Every row comes from one small tree of marks. The marks that hang from a mark follow it in brackets, in the order of their numbers. Every link used is in the known rows. Which tree was each row made from?
Known rows:
j54[j407 j858[j163]]: [-11 -24  12   5  35   5   1 -15 -10  -3   7   4  -9   9  -1   3   0  16
 -15 -20  -9   4 -14  10   0]
j858[j54[j407] j265 j666]: [-16 -13   2  -4   5   8   5 -19   0 -20   4  -5   1  -2 -14  17  -4 -20
 -30  12  15  13  -1   3  12]
j858[j163 j265 j666[j228]]: [-21  -1 -14  -6  18   1  -5  -9   4 -18  13  -7   2   1   0  -6  -5 -26
  -9 -15   6   1  12   3  12]
j808[j666[j228 j858[j54 j163]]]: [ -9 -25  -3  -5  27   4 -13  16  25   0  14   6  -7  19   1   9  11 -10
  20  14  -6  16  18  -6  12]
j54[j407[j265[j858[j666[j228]]]]]: [-16   0 -19  21   8  -5 -14  37 -14 -36  15 -15  14 -25   0   1  -8 -19
 -10 -11 -10 -14   1   1   3]
j407[j54[j858[j163[j228] j666]]]: [-18 -17 -14  13 -19   0  13  -3 -13 -15  -3   6  -1  -1   1   2  13  24
   0  -5  -1   0  -5  23   6]
j191[j163[j228 j407[j54]]]: [ 18   7  -4  10 -25  -8  -3 -21 -37  13 -16   0  -4 -15  14   5  12  -9
  23  26  -2   3  13  -1   2]
j228[j666[j858[j54]]]: [  2   5  14 -19   5   3  12   7  31   5  10   0   0  18   2  13  10   6
  -6   9  -4   5  15  -9  -6]
j407[j265[j228 j858[j54 j666]]]: [-16   2 -18  -8 -29  -4  -1  45   1  -6   7  -7  10 -22  -6  14  -7   8
  -8  -1   9  -5 -15   4   7]
j858[j54[j407] j666]: [-12 -17   6  -1  10   2   6  -7  -4 -18   9 -10   3  -7 -19  21   7  -8
 -23  15   3  11  -3   6   8]
j163[j228[j666]]: [  5  28  22  13  -7   4  21  -6   7   0  -1  -1   4  -2  -5 -23  -2 -10
   3   8 -13  -2   7  -6  -4]
j265[j228 j858]: [  6   7  -3   3 -12  -9  -2  23  10   5  -8 -10  12  -1  -6  -9 -11  25
  -5 -15   6  -5 -18  -4 -12]
j163[j228[j666[j858]]]: [  8  19  10   6  -9   4   9   6  21   5   2  -1   3  14  -1 -19   6   1
  11   9 -11  -5  18 -12 -11]
j407[j54]: [ 15   3   7   4  -4 -14   7 -14   3 -10 -18  -2  18  -9   6   8   2  25
  -7   3   4   1   4  -3 -11]
j407[j54[j858]]: [  7  -3  -2  11  -4  -8  12  -4  -2  -5 -17   9   8   5  11  19   6  42
 -15 -13   3  -3  -6   6 -11]
j265[j858]: [  8  15   5   6 -10 -11   9  18  21   1  -3 -12  13  -5   5  -4 -10  24
 -12  -7   0   0  -3  -2  -2]
j191[j163[j407[j265[j228[j666]]]]]: [ 14  18   5 -13   1   8 -13  -1 -29  15   7   3  -7 -17   5  -7  -3 -37
  17   3  -6 -20   1  -7  -9]
j265[j228]: [  7   7   3   0   5  -6  -6   0   1   8 -12  -4  11   0 -12  -6  -7  14
  -5  -6   5  -2 -11  -9 -12]
j191[j163[j228]]: [  0  17   1  11 -12  -5  -2  -5 -21  20  -4  -4   5  -7   8 -14  -4 -10
  18  18  -8   4  20 -14   4]
j808[j666[j228 j858]]: [ 11  -3  -9  16  19   1 -20  21  27  -5   2  -1   6  17  -4  -5   4  -6
  14  11  -1  -1  21 -15  -3]
j191[j163[j228[j666[j858]] j407]]: [ 16  16   2  -4 -11   8  -3  -4  -8  24   9   0 -13  12   8 -11  12 -25
  28  23 -10  -6  26  -7  -5]
j666[j228 j858[j54 j163 j265]]: [-20 -12 -13 -20  20   0 -10  -2  16   2  10   2  -7  24  19  15   6 -10
   2  -7   2  17  20 -12  10]
j858[j163 j666]: [-12  -8   3 -13  14  -5   5  -7   9  -7  12  -8   7  -6 -10  -5   1   1
  -8  -4   2  -2   3  10   8]
j265[j228 j858[j54]]: [ -4   1  -2  -3 -18  -7   5  26   9  10  -3  -6   5   2  -4  11  -4  25
  -9  -3   6  10 -18  -2   0]
j191[j163]: [  4  10   6  -4   8  -8  -6  -9 -12  15   1  -6   9  -6  10  -1  -4  -2
   4   7   0  -2  18 -13  -3]
j163[j407]: [ 22  15  10  -2   4  -7   4 -11   6  16  -6  -6  -2  -1  -6   8   4   1
 -10   6   1   1  -1   2   5]
j666[j228 j858[j54[j407] j265]]: [-11 -13 -11   1  21   1 -17  -3   4 -11   5   1  -3  21   6  21   3 -15
  -8   1   1  16  16 -16   1]
j163[j228 j407[j265]]: [ 13  30   0  14 -16  -6   1   1 -10  19 -12  -1  -1 -22   4  -1  -2 -12
   9  16  -8  -2   3  -5  12]
j191[j163[j228[j666] j407[j54]]]: [ 19  17  11   8 -21   3  10 -24 -30   4  -4   4  -7 -11  13  -7  11 -24
  24  22  -9  -3  14   3  -7]
j163[j228[j666] j407]: [ 16  28  20  10  -9   5  19 -12   1  10   0  -1  -8  -2  -8 -14   6 -22
   3  15 -12  -1   2   4   1]

Write each row's tree:
[-12  -5  -5  -8  -6  -6   9  17  18 -10  15 -14   5  -7  -4  -8  -5  13
  -9 -11   3  -2  -5  14   9]
j265[j858[j163 j666]]
[  3  -9  -2   7  -3  10  -9 -13  30   4  -6   8  -7  18  -2 -31  -8  -9
  21  19   9  11  19  -7  13]
j808[j666[j858[j163[j228] j265]]]
[-10  -4   2  16   0  -2  -1  10 -14 -11   3  -5   0 -25  11 -22 -19  -3
   9  -5 -18   2  -6  -2  10]
j54[j407[j265[j858[j163[j228]]]]]
[  8 -14   8  -2   2   3  -3  12  37   7  -1   3   0  17  -8  12   5  10
   5  30   9  13  15  -9   5]
j808[j666[j858[j54]]]
[  3  -2 -14  11 -10  -6  -7  12 -20  -5 -22  14  10 -10  11  16  -4  36
  -3 -20   5 -15 -18   0 -16]
j407[j54[j858] j265[j228]]
[-17 -26   7 -12  23   4 -14  -6 -23  -5   3   5  -5 -17  -2  10  -9  -7
   2  -3  -7   7 -17  -7   5]
j858[j54[j407[j265[j228]]] j163]
[ -8  18  20  -2   3  11  18 -28   9  -4   3   6  -8   3   7 -34 -13 -22
   4  -2  -6   6   7  -3   6]
j858[j163[j228[j666]] j265]
[ 17  15  -4  -2  -3  -7 -14   3 -12  17 -12   0   1 -16  -6   6  -5  -9
   2  -1   3 -11 -14  -4  -2]
j163[j407[j265[j228]]]
[-12  -2   8 -11  14  16   9 -14   6  -2   7  16 -14  24   1 -16 -10  -1
 -10 -35   6  -5 -18   7  -9]
j54[j858[j163 j265[j228[j666]]]]
[  9   0 -14  17 -27  -3   2 -11 -39  19 -13  12 -11   1  21  14  15   8
  15  11  -2   1   4  11   1]
j191[j163[j228 j407[j54[j858]]]]
[ 16 -10   7  -8   7 -12   4 -29  -5   1  -9   2  -4  -7   6  11   9  11
   2   1   0   4  -5  12   3]
j858[j163[j407[j54]]]
[-15 -20  -7  -5   1  10  -6 -16 -12 -20  -1  -3  -1   3 -23  13  -7 -18
 -22   3  21   9 -16   2   2]
j858[j54[j407] j265[j228] j666]
[ -4  -4  13   0  16  -2  -1  -2  -9  -6  -1   1   3 -21   4  21  -5  -7
 -14  10  -7   8   0 -11   7]
j858[j54[j407[j265]]]
[ 11 -18   7  -6  19   1 -11   1  37   5   3   2   0  14  -7 -14  -2  10
  18  11   4   4  14  -4   4]
j808[j666[j858[j163]]]
[ 16 -12   1   8  -1   5  -8  -6  21  18   0   4 -16  14 -11 -16   6  -9
  30  29  -2  10   9   6  15]
j808[j666[j858[j163[j228 j407]]]]
[ -7  -1 -12  -5  12  -5  -9  23  15   8   7  -5   4  18   9  26  15   5
   2   4  -7  11  20 -15   1]
j666[j228 j858[j54]]
[ -3  -6  -1  -8  -1  -8  -3  15   7   5   1  -7   2  -1  -1 -15 -11  24
   2 -22   1   0 -19   1  -4]
j265[j228 j858[j163]]
[ -5   5  16 -17  15  12   4 -25  10  -4   2   6  -5  11  -4 -26 -15 -17
  -3 -20   6  -3  -9  -4  -9]
j858[j163 j265[j228[j666]]]
[  4  24   5  -2 -10   2   5  32   9  -8   4  -3   9 -17   4 -18 -18   1
  -2 -18  -5 -20 -12  -8 -16]
j407[j265[j228[j666] j858]]
[ 22  18  17  13 -18   1  19 -21  -7  -5 -11   3  -4  -6   1  -5  12  -9
   8  16  -8  -2   0   7  -7]
j163[j228[j666] j407[j54]]
[-15 -24  -8   0 -12   4  -1  21  -6 -17   8 -14   4  -6 -22  13  -2   6
 -18   1   8   5 -24  10   0]
j265[j228 j858[j54[j407] j666]]
[-27 -12 -20   3  21   2  -1  16  -5 -11  22   1  -3  10  -1   9  10   0
 -10 -25  -7  -4  -1  17   8]
j54[j858[j163 j666[j228]]]
[  1  -7   8 -23  17   6  -6   1  17   3  11   0  -3  20  -8 -18   2   7
  12 -18  -5 -10   0  -6 -19]
j265[j228[j666[j858[j163]]]]
[ 17   0 -15  -6 -14  -7 -22  -8 -44  10 -17   5   1 -27  16  12   2  -9
  22   6   5 -14   0  -6  -7]
j191[j163[j407[j54 j265[j228]]]]
[ -3   6  -9   4  -3   4  -2  -4   0   9 -13  10  -1  20  -2   1 -13  18
 -20 -25  19  -3 -18  -1  -7]
j54[j858[j265[j228]]]
[-15 -24 -12  -2  -2  -3  10  -6  -4 -16   2   7   2   2   2  14  11  30
 -13 -14   6  -4  -7  24   0]
j407[j54[j858[j163 j666]]]
[ 22  13   6  -4  -9   0  -1  -8 -17  -6 -14   8   1 -19   2   3   3  -9
   7  -2  -1 -19 -13   3 -17]
j163[j407[j54 j265[j228[j666]]]]
[-11  -6 -12   6 -11   6  12  -3  -9  14  10   2 -20   5 -10   4  16  -1
  -3   0  -2   2 -11  30  21]
j54[j858[j163[j228 j407] j666]]
[-12  -1 -21   0 -12   9  -1   3   1  -3  -4   4   0  16 -15   3  -7   9
 -26 -21  23  -8 -18  10  -2]
j54[j858[j265[j228] j666]]
